Each row comes from the steps of one path. Every step used is in the known rows, and no mark comes twice. Write the path behind each row, first mark first.
(in the rows, 128 means zero)
Known rows
sizuvu/nifi/feset/rezezi/vafak: [140  90 119 123 122 103 104 134 123 158 125 146 127 127 159 124 123 112
  70 119  78 149 127 127 117 146 136 142  76 131 123 108]
vafak/nifi/zure/vepo: [101 137 146 119 154  98 129 141 119  81 147 128 122 127 132 149 130 112
 107 142 119 147 142 157 106  96 143 148  69 141 123 103]
rezezi/feset/vepo/sizuvu/nifi: [244 124 112 113 117 131 112 125 122 150 126 119 138 147 106 117 130 104
  84 119  95 180 129 106 124 109 168 144 143 139 125 127]
vepo/vafak: [ 77 105 133 133 131  91 119 122 120 104 156 127 135 124 101 134 110 121
 106 145 121 140 106 149 166 131 137 152 132 144 116  97]
vepo/nifi/dufik: [148 119 139 124 124 123 115  95 122 173 166 138 140 141  94 121 146 146
 144  66 106 154 122 135 155 131 116 143 109 134 129 123]
vepo/vafak/nifi/zure/rezezi/feset: [ 54 137 142 135 162 103 138 176 128 129 136 138 133 137 131 118 113  56
 101 169 147 136 126 141 102 126 150 127   6 147 117  79]
rezezi/nifi: [114 134 140 109 133  97 128 110 125 133 149 138 113 150 132 129 132 120
 153 115 126 145 125 148 152 114 133 156 106 132 120 109]
zure/vafak/nifi: [ 82 137 130 120 155  82 128 135 121 118 158 138 128 145 111 140 130 111
 101 135 106 148 138 147 132 113 137 153  61 144 134  96]
nifi/zure: [124 121 151 125 127 111 125 125 116 124 126 146 132 128 161 123 108 123
 129 138 121 163 127 153 117 108 140 147 119 146 120 107]
vafak/nifi: [112 144 138 117 134  98 132 116 121 139 152 141 122 149 120 133 132 148
 136 130 111 160 132 149 144 115 129 156  92 138 131 113]
vepo/sizuvu/nifi/zure: [203 118 126 110 127 138 106 123 119 128 131 136 138 121 167 131 123 101
  82 111  92 177 117 128  88 106 156 141 129 157 126 118]
feset/vepo/vafak: [102 110 128 136 123  79 125 119 120 106 128 130 146 130 113 127  99 115
 109 166 117 133 115 154 166 133 136 154 171 124 119 110]
vafak/nifi/rezezi: [110 154 161 122 146  96 134 115 122 139 138 153 128 129 183 129 128 118
 134 140 117 153 133 153 110 117 122 150  80 140 132 112]
vafak/nifi/suku: [ 85 135 135 117 132 118 130 114 121 124 137 136 122 153  97 169 132 173
 142 121 114 147 154 146 155 102 133 154 132 149 138 104]
vepo/sizuvu: [187 121 132 110 117 107 114 116 121 101 143 110 124 134 129 123 142 128
 130 114 120 171 122 119 156 101 154 154 162 137 124 115]
dufik/feset/vepo/rezezi: [173  84 118 142 108  71 123 138 114  96 118 126 152 128 112 107 100 125
 134 135 125 128 126 148 180 154 135 154 184 122 122 119]
rezezi/vafak/nifi/feset/vepo: [129 125 135 118 125  67 133 114 122 144 118 144 136 149 135 110 126 113
 136 137  94 138 142 140 136 131 120 150 136 106 126 122]
sizuvu/nifi/feset/vepo/vafak: [137  88 128 130 116  95 112 107 119 140 138 140 158 128 119 122 102 109
  94 126  76 134 104 138 145 153 127 144 174 128 118 123]
vafak/nifi/feset: [120 119 157 112 121  93 129 103 120 160 155 144 131 148 139 116 137 146
 161 101  97 153 125 138 147 130 114 149 112 126 126 122]
zure/rezezi/vafak/nifi/feset/vepo/sizuvu: [172 124 119 109 132  73 123 143 128 104 115 120 137 140 149 103 144  69
 122 132  97 131 138 111 122 123 139 141 135 109 130 114]
dufik/feset/rezezi: [180  91 142 134 111  89 113 140 115 127 109 138 121 128 182 123 122 157
 124 109 123 164 130 142 160 144 138 151 110 126 135 120]
sizuvu/nifi: [176 104 115 120 121 133 108 115 116 147 154 143 138 138  90 130 115 141
  84 107  66 170 118 130 127 124 144 152 125 162 123 116]
sizuvu/nifi/dufik/feset/vepo: [233  68 127 130  99 108 107 118 110 131 117 139 154 139 103 108 123 141
 134  64  71 158 127 126 149 149 126 148 193 126 128 143]
zure/rezezi/feset: [117 115 133 133 137 112 129 167 123 135 139 126 129 150  77  99 119  96
 125 141 124 155 137 117 140 116 159 136  55 147 113  87]
zure/rezezi: [119 104 123 130 132 104 121 153 119 105 140 133 136 137 101 109 114 112
 122 134  91 143 128 130 141 124 142 146 106 147 119  94]
feset/vepo/sizuvu/nifi/zure/rezezi/vafak: [171 115  90 120 148 106 109 170 124  89 100 132 143 121 142 116 115  35
  49 153  81 138 135 118  72 117 160 135 104 144 124  95]
rezezi/nifi/feset/vepo: [152 119 151 111 112  78 131  98 122 155 122 144 135 154 157 104 123 116
 176 114 105 135 131 143 154 131 119 150 168 101 120 132]
vepo/sizuvu/nifi: [223 111 110 108 118 137 101 114 120 129 152 122 135 132 112 131 136 122
  79  95  77 178 114 112 126 112 157 150 147 156 127 121]
zure/rezezi/feset/nifi: [132 108 127 115 142 122 126 173 128 175 153 113 135 151  80 118 109 101
 122 114 121 165 146 118 126 128 158 141  55 140 107  87]
nifi/dufik/feset: [178  63 151 129 104  98 110 123 111 109 141 129 138 134 103 109 139 153
 172  48 106 159 122 128 172 143 122 150 162 133 122 124]
feset/nifi/rezezi/vafak: [108 117 133 114 155  94 118 142 125 138 136 131 129 118 146 136 113  85
  97 127 111 150 145 137  98 126 137 152  85 140 114  89]
zure/rezezi/nifi/dufik/feset: [156  74 144 122 124  92 114 145 119 102 139 133 132 140 119 106 146 104
 178  44 108 130 123 126 153 151 118 142 113 129 122 113]

Write each row's path
[118 125 144 131 143  71 133 134 118 105 108 150 141 123 181 134 107  99
 116 147 135 138 122 169 116 138 126 145 115 127 134 116] -> dufik/feset/vepo/vafak/nifi/zure
[193 136 133 122 128 107 128 161 125 115  97 116 137 140 159  99 123  62
 122 157 140 159 141 115 114 100 169 132 121 123 122 109] -> nifi/zure/rezezi/feset/vepo/sizuvu
[ 84 152 154 132 149  74 135 116 124 123 125 151 142 121 192 134 112  92
 115 172 124 128 125 163 117 133 119 148 106 125 131 113] -> feset/vepo/vafak/nifi/rezezi
[203 113 104 111 112 141 107 111 119 117 115 122 142 142  99 163 127 147
  94 105  80 158 147 116 139 101 158 150 212 149 137 121] -> feset/vepo/sizuvu/nifi/suku
[ 95 109 146 122 124  68 128 104 125 132 135 137 140 137 149 120 114  93
 145 134 119 114 110 152 163 147 118 147 159 107 116 117] -> rezezi/nifi/feset/vepo/vafak
[124 123 123 125 142  71 123 149 123 121 115 142 109 134 165 137 137 124
  96 131 124 148 141 146 131 139 132 152  43 126 140 105] -> dufik/feset/rezezi/vafak/nifi
[176  95 117 113 119 105  98 133 126 144 123 128 124 123 177 125 140  96
  68 111  86 154 124 112 116 135 147 140  94 127 127 113] -> vepo/sizuvu/nifi/feset/rezezi/vafak
[ 80 147 134 118 154  90 133 137 123 121 126 150 121 131 160 135 122  93
 102 155 124 149 138 157  92 109 135 147  57 142 128  95] -> rezezi/vafak/nifi/zure
[ 82 137 103 129 141  66 135 139 126 111 132 132 134 138 108 128 116  94
 100 178 123 117 139 155 143 136 132 153  97 121 126 100] -> feset/vepo/rezezi/vafak/nifi
[139  87 136 116 154  88 114 166 116 116 136 132 144 121 143 143 105  89
  93  93 114 158 141 144  99 131 146 146  89 148 121  90] -> dufik/feset/nifi/zure/vafak
[ 76 111 156 120 130  82 127 107 123 142 164 140 136 135 137 125 130 125
 139 115 108 134 108 145 151 145 112 145 107 127 123 113] -> vepo/vafak/nifi/feset
[ 82  93 141 121 125  97 119 128 125  92 177 108 131 133  96 131 143  96
 163  88 128 104 124 144 169 136 122 145 111 119 105 108] -> zure/vepo/rezezi/nifi/dufik
[106 112 134 137 122 105 131 145 123 142 153 117 133 142  77 109 113 109
 128 152 155 146 128 135 171 129 155 142  83 140 107  94] -> vepo/rezezi/feset
[103 115 119 130 130  86 116 145 123 126 116 135 113 129 154 130 121 117
  86 158 118 148 138 141 140 125 146 151  73 127 124  96] -> feset/rezezi/vafak
[ 97 128 152 143 138  83 133 133 124 129 118 133 143 126 142 117 103  78
 111 179 146 137 125 146 140 130 144 140 113 125 114 103] -> nifi/rezezi/feset/vepo/vafak
[217 110 144 110 100  89 118 104 120 124 119 117 140 140 157 104 136 120
 155 111 106 158 127 115 159 115 141 149 212 107 125 136] -> nifi/feset/vepo/sizuvu
[121 113 135 129 111  74 134 117 122 144 136 135 153 141 140 107 110 120
 151 146 113 116 126 151 165 152 117 147 155 108 122 124] -> vafak/nifi/feset/vepo/rezezi
[140  87 137 124 128  82 117 135 116 103 139 133 127 136  99 120 152 126
 148  61 110 146 133 131 149 144 117 149 104 129 129 114] -> rezezi/vafak/nifi/dufik/feset
[ 59 137 121 122 140 104 126 136 127 125 113 138 110 144 137 177 133 149
 104 146 122 135 164 147 138 111 138 150  81 136 142  92] -> feset/rezezi/vafak/nifi/suku
[209  94 131 132 110  76 123 125 111 106 102 136 139 139 118 107 113 145
 142 114 106 159 136 140 165 132 137 158 188 122 130 129] -> dufik/feset/vepo
[100  93 121 135 130  89 119 146 119  63 169 103 137 119  68 135 116 115
 106 147 120 118 126 146 170 126 147 153 121 140 108  94] -> zure/vepo/rezezi
[252  61 131 117 103 125  93 123 113 111 145 120 143 128 107 118 154 135
 129  23  79 171 113 104 145 142 135 145 169 144 128 134] -> vepo/sizuvu/nifi/dufik/feset
[ 85 130 142 120 137  97 132 129 125 124 138 143 130 127 181 128 109  80
 140 146 150 122 120 168 124 129 132 143  91 135 114 100] -> vepo/rezezi/nifi/zure
[193  80 132 110 126 100 114 138 116 145 146 119 136 135 107 134 115 152
 135  65 108 174 135 133 149 143 137 160 140 137 120 113] -> dufik/feset/nifi
[136  86 147 111 110 126 112 120 122 171 166 117 143 142 102 129 125 149
 165  58 101 162 132 129 149 136 122 150 146 124 109 118] -> feset/nifi/dufik
[132 138 123 129 157 116 123 147 123 141 133 153 142 127 143 117 113  87
  95 131 107 142 128 145  94 123 137 133  52 154 131  95] -> vepo/nifi/zure/rezezi
[ 84 142 119 116 150  82 130 130 124 119 145 138 115 143 102 134 135 115
 104 145 111 148 138 145 130 115 134 155  68 138 129  96] -> rezezi/vafak/nifi
[ 87 131 140 115 125 115 124 119 128 139 116 139 108 149 169 173 130 153
 146 122 136 132 153 151 161 112 137 150 112 129 134 104] -> feset/rezezi/nifi/suku
